Each row comes from the steps of one walk. Every step used is in the known rows, and no mark comes twice. Write the walk behind each row, first mark first.
Known rows:
sopozo/vifa/mafos/gada: 0.42, 1.62, 4.08, 1.40, -1.88, 2.37, -0.51, 1.22, 1.93, -2.40, -4.17, -0.51, 0.94, 1.44, 1.83, -0.74, -2.20, 0.67, 1.96, 0.07, -2.78, 3.65
mafos/sopozo: -0.94, 1.78, -2.29, -1.63, -0.05, 0.13, 0.49, 0.18, 3.78, 0.72, -2.34, 1.93, 0.24, -0.06, 2.23, -0.16, -1.05, 0.61, 3.91, -3.36, -0.48, 1.75
naba/vami/mafos: -1.51, -2.14, -1.25, -1.98, -1.57, -2.41, -1.49, -0.88, 1.39, 2.31, -1.32, 0.59, 0.64, 4.50, 2.27, 1.99, 1.00, -2.74, -0.95, -0.74, 1.53, -0.30
sopozo/vifa/mafos/gada/naba: 0.78, 1.59, 4.10, 2.47, -3.16, 1.67, -0.42, -0.14, 1.69, -2.39, -4.97, -1.62, 1.35, 0.86, 1.98, -1.83, -1.67, 0.75, 1.04, -0.39, -2.18, 3.14
naba/botin/mafos: -2.03, 0.11, -5.41, -2.50, -4.25, -3.11, 0.51, 1.79, 1.81, 4.97, -0.68, 0.30, 3.88, 1.54, -0.16, 0.88, 2.85, -2.58, -4.39, -2.01, -0.86, -2.12
sopozo/vifa/mafos/vami: 1.00, 2.56, 3.89, -0.16, -0.09, 1.53, -2.72, 0.51, 2.79, -2.76, -3.47, -3.06, 0.52, 2.84, 1.05, -1.44, -0.73, 0.19, -0.27, -0.88, -3.43, 2.07
mafos/gada/naba/botin/vifa/sopozo: 0.27, -0.57, -3.20, 0.45, -2.73, 2.47, 3.74, 3.56, 2.78, 1.11, -1.64, 1.47, 1.41, 0.59, 0.65, -0.80, -2.10, -1.00, 0.45, -1.68, 0.70, -0.34
naba/botin/mafos/gada/sopozo/vifa: -1.03, -1.27, -1.28, 0.29, -4.27, 0.01, 1.76, 1.09, 0.94, 3.25, -2.79, 0.40, 2.32, 1.85, -0.30, 1.28, 1.42, -2.48, -0.16, -0.59, -2.93, -0.54
botin/mafos/vami/vifa: -2.10, 2.29, -1.86, -2.32, 0.11, -3.95, -1.31, 2.81, 2.32, 1.59, -1.28, 0.48, 1.05, 5.75, -0.83, -1.46, 2.16, -3.04, 1.25, -2.33, -0.71, -0.09
botin/mafos/vami/vifa/sopozo: -1.34, 1.85, -2.17, -3.25, 0.67, -1.87, -0.98, 3.05, 3.07, 0.49, -1.85, -0.32, -0.15, 5.00, -0.16, -2.00, 3.30, -2.04, 4.13, -1.79, 0.67, 1.52
botin/mafos: -1.21, 1.37, -4.42, -0.18, -2.39, -2.44, -1.08, -0.33, 1.40, 2.98, -2.50, 1.11, 2.58, 1.62, 1.21, -0.17, 3.20, -2.71, -0.56, -1.93, 0.04, 0.83
vami/mafos/sopozo/vifa: 0.34, -1.34, 1.60, -2.01, -3.14, 0.41, -0.06, -0.04, 2.03, -1.34, -2.76, -0.99, -0.42, 3.17, 2.96, 1.18, -1.36, 1.45, 3.98, -2.64, -0.58, 2.17
vami/vifa/sopozo: -1.59, 2.83, -1.37, -1.71, -1.44, 1.36, -1.34, 0.50, 3.35, -2.21, -1.66, 0.80, 0.30, 3.24, 3.45, -3.42, -0.56, 2.22, 3.77, -0.21, 4.70, 2.03
vami/vifa: -2.50, 3.23, -0.98, -0.61, -2.25, -1.18, -1.76, 0.30, 2.61, -0.78, -1.23, 1.92, 1.90, 4.09, 2.52, -2.78, -1.89, 0.99, 0.18, -0.98, 2.78, 0.05
vami/mafos/gada/sopozo: 1.14, -1.13, 1.05, -1.15, -5.41, 0.97, 2.07, -1.56, 0.46, 2.05, -4.24, 2.32, -0.36, 3.37, 4.44, 1.01, 1.16, -0.17, 4.27, -0.20, 2.24, 2.19
sopozo/vifa/mafos: 0.61, 2.45, 2.77, 1.18, -2.16, 2.12, -2.97, -1.24, 1.90, -2.61, -3.68, -2.58, 1.68, 1.19, 2.89, -1.78, -0.89, 0.95, -0.73, -0.07, -1.77, 2.90
gada/naba/mafos: -1.51, 0.37, -1.59, 0.15, -5.06, -3.47, 0.06, -2.38, 1.41, 2.17, -4.06, -2.04, 2.59, -1.99, 2.23, -1.74, 2.12, -1.50, -3.04, -2.45, 2.10, -1.57
sopozo/vifa/mafos/gada/naba/botin: 0.15, 0.59, 3.33, 0.76, -4.58, 0.85, 0.82, 1.54, 1.88, -0.79, -3.58, -2.17, 2.35, 0.84, 1.11, -0.91, -1.70, 0.65, -1.69, -0.49, -2.97, 0.81
naba/mafos/gada/sopozo: -1.25, -0.84, 0.24, -0.21, -3.35, -0.47, 2.45, -0.73, 0.92, 2.96, -5.22, 0.86, 0.32, -1.83, 2.16, 0.15, 2.00, -2.36, 2.80, -0.62, 0.57, 0.76
sopozo/vifa: -0.40, 1.93, 0.73, 3.03, -2.43, 1.53, -2.46, -1.64, 2.57, -2.40, -2.71, 0.05, 2.05, 2.17, 1.68, -0.79, -3.13, 1.09, -1.38, -0.94, -0.13, 0.57
vami/vifa/mafos/sopozo: -1.44, 3.26, 1.06, -4.06, 0.00, -0.41, -0.95, 2.11, 2.78, -1.13, -2.35, -0.81, 0.08, 2.22, 3.41, -3.41, 0.02, 1.21, 4.98, -1.45, -0.17, 3.61

Write each row's walk:
-1.77, 3.43, 0.42, -2.00, 0.43, -1.98, -1.38, 2.18, 3.70, -0.64, -1.12, 1.13, 0.51, 6.02, 0.21, -2.14, -1.67, -0.23, 0.77, -2.00, 0.73, -0.89 : mafos/vami/vifa
1.27, -1.68, 3.26, 0.72, -5.18, 2.24, 1.04, -1.72, 0.28, -0.31, -4.45, 1.00, -0.41, 4.01, 3.83, 1.02, -0.60, 0.36, 4.29, 0.11, 0.81, 2.43 : vami/mafos/gada/sopozo/vifa
-1.24, -0.68, 0.57, 0.33, -3.19, -2.08, 0.32, -1.64, 2.16, -0.01, -4.45, -3.48, 0.89, -2.50, 1.31, -1.22, -0.09, -0.50, 1.07, -3.52, -0.85, -0.13 : gada/naba/mafos/sopozo/vifa
-0.62, 1.46, -0.42, 2.22, -3.77, -0.73, 1.99, -0.22, 2.51, 1.10, -3.64, 2.94, 1.81, 1.00, 1.71, -0.79, -1.90, -0.29, 1.11, -1.83, 1.17, 0.45 : mafos/gada/naba
2.19, 2.74, 3.99, 0.63, -0.86, 3.56, -2.85, -3.62, 1.65, -1.84, -5.46, -3.21, -0.32, 1.82, 3.29, -2.34, 1.51, 0.09, 1.99, 0.19, -2.09, 2.78 : gada/sopozo/vifa/mafos/vami
0.62, -2.65, -1.46, -1.30, -6.04, -0.43, 3.63, 3.39, 0.66, 2.69, -1.28, 1.01, 1.85, 3.70, 1.61, 1.06, -1.50, -1.65, -1.70, -2.13, 0.53, -1.44 : vami/mafos/gada/naba/botin/vifa
-0.68, 0.45, -5.13, -0.54, -2.16, 1.28, 0.58, 2.99, 2.35, 2.13, 0.66, 1.17, 3.30, 1.65, 0.58, -0.12, -2.25, -1.96, -5.68, -2.06, -0.90, -2.80 : naba/botin/vifa
0.09, 2.45, -0.12, -3.55, 0.09, 0.70, -0.34, 0.49, 2.95, 0.33, -3.64, -0.92, 0.08, -1.05, 3.57, -1.47, 1.50, 0.61, 4.07, -2.12, -1.83, 4.10 : vifa/mafos/sopozo
0.65, 1.15, -3.12, -0.66, -3.73, 0.64, 0.25, 1.07, 1.53, 1.82, -1.65, -2.29, 3.62, 0.06, 2.10, -2.53, 0.42, -1.67, -5.97, -1.91, -0.82, -1.32 : gada/naba/botin/vifa/mafos
-0.93, 2.99, 0.04, -2.82, 0.97, 0.36, -0.95, 2.41, 4.38, -2.00, -1.45, 0.42, -0.93, 5.05, 1.09, -2.74, -0.51, 0.88, 3.97, -1.44, 2.29, 0.84 : mafos/vami/vifa/sopozo
0.99, 0.12, -1.59, -1.23, -1.91, 3.72, 2.18, 2.88, 1.21, 2.50, -2.14, 0.24, 1.62, 0.44, 2.18, -0.81, 0.21, -2.53, -1.14, 0.00, -2.56, 0.65 : naba/botin/vifa/mafos/gada/sopozo
0.43, 1.00, 2.33, 3.72, -2.28, 3.62, 0.56, -2.03, 1.56, -0.95, -4.86, 2.10, 0.24, 1.63, 2.39, -0.32, -2.39, 0.29, 4.14, 0.22, -0.42, 2.25 : mafos/gada/sopozo/vifa
-0.63, 1.21, 0.46, 0.61, 0.05, 1.44, -0.81, -0.21, 3.62, -1.97, -2.89, -0.06, 0.22, 0.68, 1.43, -0.21, -3.30, 1.26, 3.76, -2.94, -2.07, 1.96 : mafos/sopozo/vifa
-0.78, 1.63, -2.97, -1.45, -0.10, -3.10, -0.82, 1.48, 2.49, 2.88, -2.23, 0.59, 1.29, 3.53, -0.80, 0.06, 3.23, -3.77, 0.03, -2.79, -1.78, 0.05 : botin/mafos/vami
0.82, 3.28, 1.13, -3.01, 0.21, -0.24, -1.50, 1.05, 2.98, 0.35, -2.99, -1.29, 0.47, 2.00, 1.86, -1.63, 1.86, -0.74, 0.12, -1.47, -1.91, 2.07 : vifa/mafos/vami
-2.30, -0.75, -0.24, -0.75, -2.97, -2.41, 2.79, 2.27, 1.87, 2.55, -3.53, 1.29, 1.12, -1.11, 0.39, 0.85, 0.17, -2.27, 0.96, -1.57, 0.02, -0.08 : naba/mafos/gada
-0.66, -3.00, 0.56, -0.94, -1.46, -0.36, 0.61, -1.42, 0.66, 2.99, -3.22, 2.10, -0.86, 4.41, 2.57, 2.31, 1.26, -3.12, 3.49, 0.35, 1.30, 1.13 : naba/vami/mafos/gada/sopozo
-0.35, 0.40, -2.34, 0.97, -2.38, -0.16, 1.28, -0.84, 0.73, 3.72, -4.37, 2.86, 0.95, 1.29, 1.68, 0.16, 3.50, -3.28, 4.43, -0.66, -0.35, 2.51 : botin/mafos/gada/sopozo
-1.42, 0.81, 0.32, -2.80, -2.25, -2.88, 0.29, 0.70, 2.88, -0.10, -3.50, -3.40, -0.05, 1.00, 1.16, -3.44, 2.28, -0.80, 1.38, -2.33, 2.78, -0.90 : gada/naba/mafos/vami/vifa/sopozo
-0.09, -0.91, -0.99, -4.07, -3.21, -0.98, 0.91, 0.27, 2.23, 1.37, -2.21, 0.66, -0.34, 2.40, 3.73, 1.11, 0.45, 0.77, 4.07, -3.08, 1.01, 1.95 : vami/mafos/sopozo
-0.91, -1.61, -1.14, -0.44, -3.45, -3.38, -1.31, -3.09, 1.13, 2.25, -2.37, -0.66, 1.40, 3.33, 2.69, 0.21, 1.36, -2.20, -2.12, -1.49, 2.52, -0.98 : gada/naba/vami/mafos
-1.40, 0.71, -4.44, -2.00, -0.26, -2.16, 0.40, 1.05, 2.46, 2.96, -2.88, 1.02, 0.89, 0.44, 0.88, 0.19, 2.78, -2.41, 4.15, -3.44, -1.68, 2.17 : botin/mafos/sopozo
-2.96, 0.95, 0.68, -3.66, 3.39, -1.89, -2.05, 1.64, 2.86, 0.11, -1.74, -0.75, -0.49, 3.18, 1.60, -1.66, 0.39, -1.92, 3.93, -0.81, -1.11, 2.41 : naba/vami/vifa/mafos/sopozo
-1.47, 0.34, -5.06, -0.83, -5.91, -3.94, 0.65, -0.41, 1.51, 4.50, -1.60, -0.99, 4.39, 0.68, 0.61, -0.63, 3.17, -2.19, -5.22, -2.65, 0.36, -2.71 : gada/naba/botin/mafos
-1.82, -0.30, -0.63, 2.27, -0.84, -1.90, 1.27, -0.14, 2.46, 2.04, -3.22, 2.84, 1.11, 1.84, 0.15, 0.39, -1.62, -2.74, 0.78, -1.38, 0.33, -0.06 : mafos/gada/naba/vami
-1.65, 0.41, -2.26, 1.74, -1.04, -2.44, -1.80, -3.32, 2.30, 1.92, -2.59, 0.21, 2.07, 1.46, 1.48, -0.93, 0.29, -2.42, -2.60, -1.53, 1.60, -1.23 : gada/naba/vami
-1.13, 0.45, -0.45, -1.14, -3.14, -4.05, 0.37, -0.81, 2.28, 2.15, -3.87, -2.42, 1.37, -0.36, 0.46, -1.38, 2.13, -2.32, -2.45, -3.28, 0.56, -2.38 : gada/naba/mafos/vami
